Each row comes from the steps of one walk. Every step used is in the known rows, and no mark comes twice. Write the walk behind each row, first mark first.
In the rows, zero is written as 128.
Known rows:
bimo/dakevof/muzo: [110  86  95 148 189 129 147 143 146 164 132 127 131 148 153 128 118 189
 157]
muzo/mirasa/buluf/dakevof/vofaz: [132 127 121 168 152 103 154 148 142 157 108 155 122  93 157 126  57 134
 141]
buluf/dakevof: [127 103  85 165 173  91 164 163 130 154  89 109 137 129 163 120  88 140
 157]
dakevof/vofaz/mirasa/buluf/vurap/muzo: [115 108 144 159 157 127 160 119 141 166  96 190 118  67 142 125 117 114
 120]
bimo/dakevof/vofaz/mirasa/buluf/vurap: [115 101 142 164 154 134 142  80 159 174 126 183 114 110 141 141 127 148
 146]
vofaz/mirasa/buluf/vurap/muzo: [107 109 120 151 170 124 176 131 132 162 101 172 122 100 148 141 124 126
 120]
bimo/mirasa: [101  91  65 163 186 110 155 166 142 149 105 115 145 120 159 118 119 130
 158]
vofaz/mirasa: [108  92 112 160 192 108 171 111 124 157  78 109 141 107 150 154 100 151
 136]
dakevof/muzo/mirasa/buluf/vurap: [ 98 123  90 142 193 156 157 164 166 155 146 152 121 132 146 132 103 178
 116]
vurap/bimo/mirasa/buluf/dakevof: [126 112  39 180 165  95 139 173 150 155 111 120 140 154 163 132  80 109
 179]
mirasa/buluf/dakevof/muzo: [130 119  79 155 179 114 145 182 141 149 103 159 133 146 158 121  83 149
 159]
mirasa/buluf: [108 108  96 162 173 112 154 158 127 158 113 151 139 134 156 131  90 144
 148]
muzo/mirasa/buluf/vurap/bimo: [100 119  77 165 181 133 159 141 162 172 150 108 125 142 148 146  79 159
 123]
vurap/bimo/dakevof/vofaz: [120  83 108 179 163 110 133 113 150 187 131  99 133 122 149 125  90 157
 165]
dakevof/muzo: [109  95  85 150 204 127 151 165 141 155 106 118 143 129 150 118 102 171
 142]
buluf/mirasa: [109 100  97 168 192 109 157 158 134 167 125 114 155 138 170  89  91 158
 142]
vurap/bimo/dakevof: [112  82  85 170 176 107 150 121 141 181 137  82 135 157 155 143  95 171
 165]
bimo/mirasa/buluf/vurap/muzo: [ 99 107  70 154 165 127 161 187 149 152 126 177 125 112 159 108 144 107
 142]
mirasa/buluf/dakevof/vofaz/vurap: [148 118 127 178 142  96 136 153 114 151  92 155 135  93 152 138  54 122
 164]
vurap/bimo: [110  91  75 173 189 105 153 147 136 171 111  71 146 137 152 132  79 151
 149]
bimo/mirasa/buluf/dakevof/vofaz/vurap: [143 115  98 180 143  99 129 166 127 140  95 160 138  89 155 132  75 102
 178]
muzo/mirasa/buluf/vurap: [ 97 121  97 152 176 135 168 148 154 161 141 143 121 125 152 135 100 160
 119]
buluf/vurap/muzo/mirasa: [ 99 105 108 145 180 126 192 157 142 161 125 118 117  88 155 124 114 150
 105]
buluf/dakevof/vofaz/vurap/bimo: [150 101 106 190 158  90 135 141 122 163  90  77 143  96 150 140  43 132
 166]

Which walk is each row?
[122  81 129 179 170 110 142  68 145 185 110  99 129 108 143 155  90 155
 156] : vurap/bimo/dakevof/vofaz/mirasa
[105  85  77 168 177 126 150 119 162 184 151  88 127 162 151 132 122 172
 157] : buluf/vurap/bimo/dakevof
[100 113  99 139 181 156 154 138 170 166 172 162 109 151 148 141 119 195
 131] : bimo/dakevof/muzo/mirasa/buluf/vurap
[126 119 158 161 148 113 164 153 104 156 116 156 124  48 148 153  57 131
 120] : dakevof/vofaz/vurap/muzo/mirasa/buluf
[126  94 133 173 168 109 143 139 113 156  94 112 144  74 145 134  75 144
 148] : dakevof/vofaz/vurap
[106 117 119 149 166 112 184 168 118 160 121 152 123  96 160 142  82 140
 116] : vurap/muzo/mirasa/buluf
[106 107  89 170 183 128 153 105 152 172 113 122 132 141 141 158  96 142
 135] : vofaz/mirasa/buluf/vurap/bimo
[104 118 108 155 175 117 169 152 133 157 126 138 129 121 157 148  74 157
 127] : muzo/mirasa/buluf
[106 103  48 176 177 112 137 165 148 161 125 118 145 147 157 135  92 121
 167] : vurap/bimo/mirasa/buluf
[129 117  88 165 161  95 156 169 128 154  98 151 134 141 163 126  79 133
 161] : mirasa/buluf/dakevof
[137 101 129 174 167  93 156 111 135 157  62 127 134  80 150 131  82 126
 150] : buluf/dakevof/vofaz/mirasa
[123  89  83 189 171 109 127 145 135 158 107  82 149  86 145 138  75 121
 167] : dakevof/vofaz/vurap/bimo/mirasa
[136 113  56 185 159  94 138 172 126 148 109 107 142 139 158 159  61 113
 182] : vofaz/vurap/bimo/mirasa/buluf/dakevof
[152 117 140 171 132  90 151 170  99 151  87 172 128  67 155 131  61 107
 153] : mirasa/buluf/dakevof/vofaz/vurap/muzo
[131 117  99 154 183 114 153 137 136 148  82 160 132 134 151 150  81 147
 149] : vofaz/mirasa/buluf/dakevof/muzo
[102 120  71 154 197 153 149 153 175 168 156 116 125 148 143 142  81 177
 120] : dakevof/muzo/mirasa/buluf/vurap/bimo
[124 127  96 159 163 100 170 159 134 153 113 139 125 127 163 145  62 145
 139] : muzo/mirasa/buluf/dakevof
[106  99  79 168 164 129 141 127 160 184 161 130 122 174 151 137 114 163
 159] : mirasa/buluf/vurap/bimo/dakevof
[115 100 104 177 152 131 124 115 170 188 157 147 120 138 144 120 109 150
 160] : mirasa/buluf/vurap/bimo/dakevof/vofaz
[105 103 115 148 179 108 191 162 120 160 112 110 125  83 160 137  89 150
 114] : vurap/muzo/mirasa
[145  98  76 193 159  92 129 152 136 154  94  82 144  91 152 136  64 109
 180] : buluf/dakevof/vofaz/vurap/bimo/mirasa
[138 127 125 157 148  94 184 173  95 145 106 141 121  89 162 167  51 133
 132] : vofaz/vurap/muzo/mirasa/buluf/dakevof
[127 126 112 153 153  95 185 175 119 154 108 154 118 103 167 138  69 129
 129] : vurap/muzo/mirasa/buluf/dakevof
